What can hang from each mark
K_773: K_841 K_952
K_924: K_629
K_239: K_952
K_687: K_841
K_211: K_167
K_24: K_952
K_167: K_104 K_211 K_841 K_923
K_104: K_367 K_687
K_367: K_328 K_841
K_882: K_841
K_952: K_121 K_239 K_319 K_367 K_693 K_882
K_923: K_167 K_367
K_629: K_693
K_121: K_328 K_952
K_328: K_367

Every row comes from one small tree of marks. Brackets hold a mark, then the marks that hang from it, in the order of their numbers. Every link used is in the known rows. Which tree was each row made from?
In the rows, zero is written as 128.
Known rows
(K_952 K_239 K_319 K_367 K_693 K_882): [128 110  53 184 108 208 125 140 123  69  86 153  57 104 116 120 173 118
 171  88 117 140 104 157  92  89 121 185  27 151 143 125 118 165 122 141
 171 129  70 129 111 140 221 142  89]
(K_952 (K_121 K_328) K_239 K_319): [157 120 100 169 136 148 162 109 164 100  93 147  15 160 142 131 124 128
 160  67 134 105 160 109 119 125 162 143 103 126 185 125 144 164 114 122
 153 109 117 150 107 128 174 114  69]
(K_211 K_167): [159 162 159 133 118  97 100 121 151 185 146  91 158 153 139  94 135 172
 134 136 136 142  80 107 164 146 131 118 131 109 118 113  95 132 191 154
 121 142 136 142 142 136 130 109 147]
(K_239 (K_952 K_121)): [162 123 149 136 148 132 117  86 190 167 161 102 128 136 161 192 143 164
 155 131 161 125 139 134 113 121 115 113 168  70 158 100 124 116 116  97
 150 114 141 163 126 148  93 107 123]
(K_952 K_121 K_239 K_319 (K_367 K_328) K_693): [135 130  45 179 110 217 112 134 126  54  99 153  32 102 112 125 158 109
 175  67  90 100 121 150 110  96 111 152  63 145 203 125 132 150 113 120
 168 120  70 154 112 160 189 125  48]
(K_167 K_841): [131 145 162 125  95 108 123 135 143 184 138 145 151 129 152 158 141 110
 138 125 161 117 125 125 163 122 101  96 151 116 115 155 115 126 149 113
 112 157 157 131 149 131 138  83 153]
(K_24 K_952): [117 116 149 135 160 113 125  90 126 176 152 130 134 159 164 160 129 126
 129 163 108 132 103 131 138 141 141 110 136 113 140 133 126 114 145 127
 105 160 148 138 124 150 119 161 138]
(K_167 K_104 K_211): [112  97 156  96 144  81 119 124 140 128 148  95 182 131 113 156 129 121
 123 157 196 127 132  98 157 172 135 138 154 121  92 149 135 107 116 101
 118 130 167 108 125 110 111  93 145]
(K_24 (K_952 K_319 K_693 (K_882 K_841))): [110 105 121 180 108 139 141 101  99 148 136 154 106 163 177 167 138 107
 157 156 113 123 112 174 107 101 122 136  60 136 146 156 133 103 149 134
 144 145 113 137 109 163 131 154 126]
(K_167 K_104 K_211 (K_923 (K_367 K_328))): [ 73 112 176  84 154  68 126 168 136  80 151 102 201 108 110 116  91 107
 107 174 191 113 138 121 177 197 129 123 209 151  70 146 149  79 121  96
  77 105 158  92 127 132  97 104 154]
(K_687 K_841): [126 179 101 104 171  96 115 102 135 159 125  86 146 126 136 110 122 167
 115 121 100 124 130  77 105 130 116 117 154 122 112 123  81 178 119 141
 112 137 122 108 113 121 106 124 117]
(K_24 (K_952 (K_121 K_328) K_319 K_367 K_882)): [125  88  98 194 165 176 158 129 134 101 120 148  75 162 170 156 151 120
 167 133  88 132 154 163  99  90 170 155  78 136 198 129 150 118 109 114
 143 140 109 136 118 155 140 179 114]
(K_773 (K_952 (K_121 K_328) K_239 K_319 K_693)): [147 122 105 119 103 144 140  94 101  70 101 142  39 155 129 108 106 137
 125  80  76 117 144 148 111 114 126 139  91 118 178 123 136 151 139 153
 167 119 114 148 123 112 163 145  91]
(K_952 K_239 K_319 K_367): [134 113  82 180 141 192 137 128 179  88 115 143  81  94 112 124 155 103
 165  93 143 131 125  97 122 136 154 132 103 154 131 136 108 176 102 123
 138 145 116 125 111 139 190 142  85]
(K_24 (K_952 (K_367 K_328 K_841) K_882)): [100 132 120 150 162 159 133 131  91 146 118 145 133 120 154 122 130  97
 131 180  85 136 120 142 116 118 144 129 107 136 155 114 140 119 117 116
 130 153 106 135 117 132 112 172 138]
(K_629 K_693): [123 147 166 139 127  91  84  52 152 187 155 103 134 140 152 107 148 163
 108 147 149 133 113 131 178 122 161 113 148  70 126 121  90 145 167 122
 130 172 155 137  94 140 118 127 133]
(K_952 K_319 K_367): [121 122  93 170 148 172 133 121 180 111 147 115 114 100 126 128 182 103
 170 118 132 129 147 118 111 123 139 108 115 133 146 145  91 154 110 116
 147 163 126 131 110 150 158 145 116]
(K_924 (K_629 K_693)): [137 155 121 131 188  75  47  75 158 199 136 109 131 122 172 123 133 129
 124 138 153 140 126 144 145 123 173  93 120 125 140 119 103 165 150 129
 115 157 156 135 116 154 173 117 126]
(K_104 (K_367 K_328) K_687): [129 185 139 109 169  86 119 139 109 174 146 106 116 129  79  98 174  97
 117 144 101 139 151  96  84 193 133 107 159 125 135  96 110 162 120 112
 110 125 143 155  55 139 107 180 137]
(K_239 (K_952 (K_121 K_328))): [160 123 152 134 150 138 132  88 191 170 147 104 125 150 161 182 138 164
 147 135 149 121 152 144 120 119 132 117 176  72 167  96 133 111 118  88
 153 115 144 168 130 141  96 104 118]
(K_211 (K_167 K_841)): [160 162 175 142  79 103 105 145 148 184 142 117 179 148 146 112 133 156
 137 132 150 133  83 114 182 126 117 114 132 122 106 136 108 121 191 145
 112 146 143 133 155 139 133  83 156]
(K_923 (K_367 K_328 K_841)): [ 84 185 153  67 147 119 136 141 114 157 126 109 142  96 106  69 103  93
 117 148 114  83 139 123 130 153 112  81 185 106 123 101 119 124 107 111
 130 144 136 141 119 109 126 150 115]
(K_882 K_841): [133 138 137 142 101  93 135 122 155 206 151 131 134 130 157 161 121 104
 141 134 172 122 132 131 152 150 122  80 140 123 120 146 101 113 161 117
 131 143 142 137 153 128  89  87 134]
(K_167 (K_104 K_367) K_211 K_841 K_923): [111  93 180 106  94  65 103 186 116 101 151 136 220 105 107 172 135  91
  92 156 215 147 127 100 169 178 109 136 168 171  37 178 151  97 143  99
  71  99 164  74 119 148  88  66 201]
(K_923 (K_167 K_211) K_367): [122 104 144  73 171 121 146 116 121 117 152 108 145 116  90 162  98 158
 101 153 160  99 141 112 133 138 101  92 153 130  82 144 139  84  91 135
  95 146 154 107 151 110 102 168 134]
(K_923 (K_167 K_104 K_211) (K_367 K_841)): [103  88 148  58 163 123 163 134 103 104 136 104 176  86  72 147  87 129
  82 162 170 103 150  88 132 149 110 107 162 143  57 145 158  81  68 139
 109 122 155  91 138  86  82 161 136]
(K_773 K_841 (K_952 (K_121 K_328) K_882)): [136 168 113  86 124 118 138 119  82  91 100 127  71 150 142  51  97 140
  99  98  42 131 179 115  83  98 146 139 118 115 174  97 127 168 117 157
 161 109 112 119 135  77 121 163 145]
(K_239 (K_952 K_121 K_693 (K_882 K_841))): [160 118 130 152 103 141 118 104 153 163 144 121 116 141 172 200 143 160
 162 128 158 128 129 182 100  88  93 140 109  81 160 103 134  95 135 107
 174  99 108 163 137 150  95  93 122]
(K_211 (K_167 K_104 K_841 K_923)): [138 131 188 150  85  80 116 173 157 152 146 116 211 133 147 106 119 152
 128 142 174 150  88 115 201 153 127 130 168 146  77 149 122 102 199 146
  88 113 152 106 157 151 119  72 174]
(K_952 (K_121 K_328) K_319 (K_882 K_841)): [145 120 103 195 115 129 184 139 148 127 105 145  31 171 182 144 134 118
 185  97 151 110 201 162  97  91 151 141  70 124 198 138 138 128 127 112
 181 109 102 145 119 128 123 106 107]
(K_211 (K_167 (K_104 K_687) K_841 (K_923 K_367))): [129 133 196 140  96  82 135 195 162 129 147 114 217 135 124  95 112 141
 127 134 169 143 101 119 193 159 140 134 183 158  71 138 133  96 175 149
  71 105 162 105 151 149 125 104 159]
(K_211 (K_167 (K_104 K_367) K_841)): [148 130 174 138  84  98 106 172 144 174 149 109 198 136 117 111 154 152
 131 131 159 150  88 109 169 153 127 135 145 125  84 135 115 116 183 134
 113 130 159 113 135 147 135 102 163]
(K_121 K_328 (K_952 K_239 (K_367 K_841))): [124 113 110 125 144 178 179 114 116 127  79 182 123 143 116  92  80 121
  95 127  75 140 131 140 136 117 192 128 140 131 138 110 151 145 122 138
 131 152 127 134 163  89 148 143 102]
(K_211 (K_167 K_104 K_841)): [143 131 180 145  83  98 118 164 156 172 144 110 200 141 139 112 132 153
 143 135 167 137  91 114 191 142 129 134 152 124  93 143 118 108 181 137
 112 134 160 118 153 137 136  84 154]
(K_239 (K_952 (K_367 K_328) K_693)): [129 139 126 136 132 179  97 101 162 159 156 106 170 101 134 161 163 142
 148 161 123 121 115 167 123 115  99 113 163  90 147 103 113 103 125  86
 156 142 125 169 128 158 116 117 116]
(K_104 K_367): [139 141 129  99 148  95  92 117 127 187 153 102 116 124 100 131 188 127
 111 128 124 153 114 102  91 170 115 108 138  99 113 109  89 161 152 121
 129 139 140 131  90 147 129 155 159]
(K_328 (K_367 K_841)): [141 150 106 102 132 104  90  94 144 185 142 102 123 111 106 107 157 110
  91 104 108 146 104  97 118 136 135  83 126 126 133 129  91 174  99 137
 136 145 110 151 123 101 102 111 131]
(K_952 K_882): [128 143 132 129 152  97 132 122 131 171 122 115  98 144 159 119 146 143
 148 137 143 144 131 137 112 125 124 136 113  95 139 111 106 146 145 129
 142 134 121 136 125 114 143 127 154]
(K_167 K_104): [105 102 149 117 152  88 137 128 164 165 148  99 156 127 133 135 146 131
 140 136 165 137 131 115 148 170 140 127 180  97 114 132 112 123 140 113
 126 133 169 122 129 124 134 119 136]
(K_24 (K_952 K_239 K_367)): [124  97 114 155 160 165 122 116 138 136 128 152 123 131 139 161 127 118
 130 140 103 145  87 126 144 138 158 131 120 143 136 123 134 129 127 125
 101 155 130 127 137 147 147 170 112]

Which tree is each row?
[143 151  73 137 142 186 118 153 120  99  86 150  67  76 109 111 117  97
 131  89 104 120 127  98 128 126 135 131 114 142 181  89 143 163  95 118
 148 110  79 146 134 110 131 115  79]	(K_952 K_121 K_239 (K_367 K_328 K_841))
[153  99  57 206 149 203 169 163 161  53  67 158   6 135 137 122 148 127
 182  63 122 133 172 142  93  89 178 187  55 146 201 107 148 167  93 116
 171 107  79 134 121 124 194 139  76]	(K_952 (K_121 K_328) K_239 K_319 K_367 K_882)
[106 135 163  83 138 131 150 149  99 123 142 139 162 104  99 151  82 129
 110 169 158  69 158 127 161 129  82  76 172 142  88 164 158  67  86 105
  89 156 156 113 151 112  94 143 134]	(K_923 (K_167 K_211 K_841) (K_367 K_328))
[117 161  98 108 118 162 127 112 117  65 134 121 116  98 111  50 129 102
 115 109  51 128 167  87  85 112 141 106 127 144 137 133  95 181  98 157
 152 146 126 103 115 104 137 183 135]	(K_773 K_841 (K_952 K_319 K_367))
[139 127  91 149 107 147 133  92 128 114 117 122  50 169 144 143 167 133
 156  83  92  98 146 166 102  86 111 141  78 106 204 137 125 130 147 129
 176 122 106 165 110 152 162 110  89]	(K_952 (K_121 K_328) K_319 K_693)
[126 207 111 103 183  85 118 140  98 157 132  92 132 120  74  81 157 120
 103 136  74 134 158  68  61 181 129 117 161 144 119  96  98 186  99 123
  99 116 127 132  44 135  90 183 121]	(K_104 (K_367 K_328) (K_687 K_841))
[104  94 188 116  94  67 121 174 135  98 144 140 225 112 137 174 106  95
 106 160 225 130 128 109 200 163 114 131 178 171  50 188 157  84 140 101
  69 105 167  81 146 134  90  42 188]	(K_167 K_104 K_211 K_841 K_923)
[135 134 101 125 109 130 110 118  93 142  84 145  68 140 132 125 136 148
 133 102 125 143  76 154 118 116 103 178  63 115 128 103 121 155 161 151
 150 116  89 143 132 116 195 115 114]	(K_952 K_239 K_693 K_882)
[157 117 130 150 105 146 132 107 153 167 129 124 114 155 171 192 137 161
 153 130 146 123 143 193 107  88 109 145 117  84 170 100 142  89 138  96
 178 101 112 170 141 142  99  90 117]	(K_239 (K_952 (K_121 K_328) K_693 (K_882 K_841)))
[145 149  76 108 122 167 122 144  94  46  90 145  61 108 117  59  99 132
 109  72  49 147 151  99  83  97 148 156  94 142 161  91 127 188  96 165
 151 104  92 101 143  83 147 174 122]	(K_773 K_841 (K_952 K_121 K_239 K_367 K_882))
[129  97  87 155 103 174 147 128  97 117 102 195 110 135 135 132  98 135
 135 115 101 154  94 186 117  92 138 147  73 132 127 125 136 129 143 156
 138 142  98 123 173 121 159 142 107]	(K_121 (K_952 K_239 K_367 K_693 (K_882 K_841)))
[ 84 118 152  60 166 125 165 142  86 109 132 108 175  79  75 118  75 116
  88 184 157  81 164  95 140 157 105  95 180 142  76 142 167  73  64 119
 113 128 149 104 126  87  72 158 126]	(K_923 (K_167 K_104 K_211) (K_367 K_328 K_841))
[126 100 114 162 129 144 121  81 111 124 146 138  85 168 164 176 149 127
 152 126  88 115 110 156 106  98 117 134  76 119 179 146 138 112 139 138
 136 139 118 146 106 174 137 159 107]	(K_24 (K_952 K_121 K_319 K_693))
[110 123 113 158 136 151 162 137 112 141 125 177 129 132 156 108  96 124
 150 155 103 141 142 178 119 107 149 109 121 118 148 127 129 118 129 126
 137 159 116 129 161 120 114 149 129]	(K_121 (K_952 (K_367 K_328) (K_882 K_841)))
[123 104 159  80 134 128 149 141 117 118 147 134 165 111  97 181  96 140
 104 149 175  91 145 119 153 118  88  89 153 142  70 167 152  72  90 126
  85 151 162  98 164 112 105 144 144]	(K_923 (K_167 K_211 K_841) K_367)
[115 118 144 101 154  85 140 148 129 154 140  96 160 110  79 120 169  94
 107 134 144 156 144  79  97 190 147 138 165 128  94 114 123 149 110 128
 121 105 161 119  76 118 108 156 143]	(K_167 (K_104 (K_367 K_841) K_687))
[ 97 152 141  73 169 134 163 126  92 148 129 117 133  83  95 103  85 126
  97 167 116  84 155 109 124 140  94  69 178 123 104 124 139  98  89 135
 118 142 134 127 129  98  87 176 121]	(K_923 K_167 (K_367 K_328 K_841))
[133 109 119 146 157 127 138 110 106 152 114 141  83 175 167 147 127 131
 122 134  82 139 129 152 107 102 161 143  93 122 186 115 153 122 119 127
 132 128 107 147 126 127 110 156 129]	(K_24 (K_952 (K_121 (K_328 (K_367 K_841))) K_882))
[160 119 121 139 127 148 113  95 158 157 132 109 104 158 155 173 158 175
 144 119 125 133 131 186  96  85 115 151 119  77 180  93 135 111 121 101
 174 105 106 177 131 140 118 106 116]	(K_239 (K_952 (K_121 (K_328 K_367)) K_693 K_882))
[105 113  97 175 132 192 121 108 108 107 123 160 103 126 134 140 138 100
 151 143  80 115  95 150 128 121 134 135  90 153 156 142 138 123 125 119
 128 159 108 143 105 167 168 172  87]	(K_24 (K_952 K_239 K_319 (K_367 K_328) K_693))
[118 149 183 133 135  75 132 175 158 130 149  90 196 136 119  64 108 152
 128 149 147 140 103 116 177 183 150 131 192 144  91 113 123 104 173 148
  82 102 150 119 134 146 117 129 145]	(K_211 (K_167 (K_104 K_687) (K_923 (K_367 K_328))))
[114 120  91 143 129 177 139 123  82 109  96 187 102 132 130  99 100 142
 135 130  74 145  98 183 114  98 134 149  91 118 146 111 136 137 136 146
 138 147  95 137 153 120 172 155 104]	(K_121 (K_952 K_239 (K_367 K_328) K_693 K_882))
[119 110 111 152 118 159 188  95  92 112  74 189  72 189 143  92  92 144
 132 120  78 127 134 184 107  91 168 161  84 119 151 129 153 139 141 148
 156 141 114 146 131 110 192 147  96]	(K_121 K_328 (K_952 K_239 K_319 K_693 K_882))
[115 172 109  87  87 135 114  83  79  85 131 120 107 123 116  53 123 113
 103 107  40 114 143 104  83 104 107 114 107 128 133 138  97 173 129 173
 162 135 121 117 106 107 142 167 133]	(K_773 K_841 (K_952 K_319 K_693))
[123 166  95 104  85 147 127 103  65  62  92 145  67 126 118  40 104 120
 109  93  52 126 136 105  75  98 121 153  71 142 126 122 116 189 117 181
 166 114  97 110 104  92 173 170 122]	(K_773 K_841 (K_952 K_239 K_319 K_693 K_882))
[139 128  93  89 107 156 105 114  84  82 121 122  98 106 114 114 132 124
 104 100  59 141 128 149 102  98 100 122  95 117 172 106 120 140 136 158
 164 127 100 137 150 109 118 148 126]	(K_773 (K_952 K_121 (K_367 K_841) K_693))
[ 99 156 188  91  98  86 112 176 114  99 140 149 198 109 129 137  84  87
 105 163 185  94 132 133 192 147  91  93 180 166  71 167 151  82 132  95
  63 127 147 101 146 139  99  69 172]	(K_167 K_211 K_841 (K_923 (K_367 K_328)))
[127 104 106 169  92 148 168 101  95 116 106 196  82 158 152 123  90 131
 150 117 118 132 115 171 103  95 134 142  63 127 122 146 137 137 142 163
 150 135 105 129 134 126 164 139  99]	(K_121 (K_952 K_239 K_319 K_693 (K_882 K_841)))
[115 118  98 178 149 180 173 124 118  89 103 188  85 130 140  89  98 126
 164 133  99 136 143 151 103 108 162 135 100 129 145 129 136 154 104 137
 142 152 108 128 124 121 170 170  97]	(K_121 (K_952 K_239 K_319 (K_367 K_328) K_882))
[131  79 155 115 131 108 149 125 118 134 146 133 177 115 117 199 113 140
 109 164 198 118 146  94 163 134 100 113 147 144  72 187 155  80 108 123
  99 137 167  99 151 105  80 103 160]	(K_923 (K_167 K_104 K_211 K_841))
[134 166  96  78  96 126 106 109  57  80 109 125  74 137 132  64 114 144
 101  87  33 133 142 129  72  80 103 147  82 112 167 102 117 165 132 178
 166 104  95 119 133  93 133 161 143]	(K_773 K_841 (K_952 K_121 K_693 K_882))
[149 131 126 152 157 174 115 113 190 145 157 108 136 106 149 175 150 148
 164 141 136 120 149 147 116 116 119 110 175  85 176  93 126 109 100  77
 153 126 127 166 130 154  94 118 109]	(K_239 (K_952 K_121 (K_367 K_328)))
[161 127  73 113 102 147 101 105 112 128  81 142  43 153 107 134 133 141
 101  50  81 125  91 145 127 104 128 156  77 126 185 104 142 156 134 143
 152 101  83 167 146 111 162  91  73]	(K_952 (K_121 (K_328 (K_367 K_841))) K_239 K_693)
[139 135 165 127 115  75 101 157 135 152 147  88 192 121 115  80 138 152
 102 146 148 168  80  89 156 182 136 136 155 138  73 117 110 128 195 158
 107  95 134 108 120 148 103 111 179]	(K_211 (K_167 (K_104 (K_367 K_841)) K_923))
[ 88 116 158  84 174  59 142 172 141  53 143  89 216 117  88 120  86 119
  93 149 177 130 149  86 144 189 147 148 200 183  50 142 148 108  88 127
  51  82 158  73 111 125  84 127 142]	(K_167 (K_104 (K_687 K_841)) K_211 (K_923 K_367))
[156 118  78 158  98 159 117  95 126  86 106 145  20 143 130 152 146 135
 162  54 121 108 107 129 105 101 102 157  54 123 174 134 130 160 132 150
 163 103  91 151 106 151 189 111  65]	(K_952 K_121 K_239 K_319 K_693)
[117 142 194 136  90  88 123 194 153 139 145 115 215 125 136  83 104 145
 131 146 165 127  97 131 204 159 127 122 189 144  77 140 128  88 186 133
  84 117 155 108 157 152 126  91 160]	(K_211 (K_167 K_104 K_841 (K_923 (K_367 K_328))))
[130 161  96  88 119 160 114 122 107  75 109 136 111  94  99  52  99 115
  90  95  53 142 131  79 111 128 147 122 136 147 123 107 107 189 107 161
 133 133 121 102 140  85 147 173 127]	(K_773 K_841 (K_952 K_239 K_367))
[137 113 112 172 126 194 122 104 170 123 145 112 136 111 146 168 182 144
 175 144 143 134 132 172  85  87 107 147 106  99 142 115 114 118 111 103
 180 130 109 152 106 158 143 133 121]	(K_239 (K_952 K_319 K_367 K_693 K_882))
[136  78 148 108 130 107 137 134 107 135 150 130 173 109  96 200 133 138
  97 161 188 130 144  88 141 144  99 116 140 146  63 180 151  90 109 121
 101 131 165  93 132 116  79 120 169]	(K_923 (K_167 (K_104 K_367) K_211 K_841))
[152 107  74 179 127 157 135 176 151 121 120 140  74 118 158 166 152 126
 174  93 142 149 155 168 106  88 133 143  73 129 189 111 124 123 125 115
 157 115  87 128 169 131 111 115 124]	(K_952 K_121 K_367 (K_882 K_841))
[140 117 119 145 132 179 105 109 162 148 142 109 154 110 144 174 173 156
 154 149 136 145 114 177  99  94 104 147 123  90 138  95 115 110 125 102
 167 129 112 153 133 149 131 124 132]	(K_239 (K_952 K_367 K_693 K_882))
[113  96 177 107  91  92 124 159 133 129 142 133 210 123 122 183 125  98
 128 149 217 114 136 107 184 144 116 133 154 141  75 182 153  91 114  88
 104 137 179  96 143 114 116  58 158]	(K_167 K_104 K_211 K_841)
[140 136 191 155  93  75 128 180 158 142 145 116 211 139 137 103 119 142
 128 139 169 154  97 107 194 159 140 136 169 159  80 143 128 107 185 152
  77 103 156 112 145 146 112  84 167]	(K_211 (K_167 (K_104 K_687) K_841 K_923))
[143 177 107 101 179  84 116 131 116 152 137  87 133 129  71 109 171 131
  96 114  90 156 144  62  53 169 135 131 143 145 102 100  93 194 103 144
  94 110 133 115  55 136 100 184 131]	(K_104 K_367 (K_687 K_841))
[162 120  75 122 107 142  99 105 125 129  91 141  38 164 113 143 139 153
 111  47  83 126  90 156 131 107 129 156  83 120 191 107 137 150 142 137
 147 107  90 169 152 122 173  95  71]	(K_952 (K_121 (K_328 K_367)) K_239 K_693)
[ 93 100 201 101 109  68 148 207 141  67 146 136 234 114 101 157  93  80
 105 148 217 120 150 117 187 170 130 136 198 190  42 174 172  75 103 108
  43  94 182  78 138 131 102  89 166]	(K_167 (K_104 K_687) K_211 K_841 (K_923 K_367))
[108 110 102 140 135 168 114 119  78 136 117 142 135 126 144 149 150 109
 121 157  74 148  87 162 106  94 122 153  68 137 146 119 136 115 137 140
 137 147  95 131 129 141 132 167 139]	(K_24 (K_952 (K_367 K_841) K_693 K_882))
[107 144 161  66 138  77 108 134 114  94 139 109 176 106 111 121  90  99
  79 159 171 120 115 100 151 164 111 104 159 156  67 134 135 112 125 132
  83 109 128 100 130 120  85  99 168]	(K_167 K_211 (K_923 (K_367 K_841)))
[131 149 121 102 140 108 128 100 147 193 114 108 118 147 116  98 145 117
  88 118  94 130 135 122 135 136 165  99 149 122 155 121 111 153 123 116
 140 150 127 161 134  93 117 107 125]	(K_121 (K_328 (K_367 K_841)))
[118 106 183 113 103  84 142 168 134 116 142 132 213 131 105 179 125  84
 125 146 212 118 152  97 172 154 131 141 157 160  76 174 162  97  93  98
  87 124 185 104 126 108 108  77 149]	(K_167 (K_104 K_687) K_211 K_841)
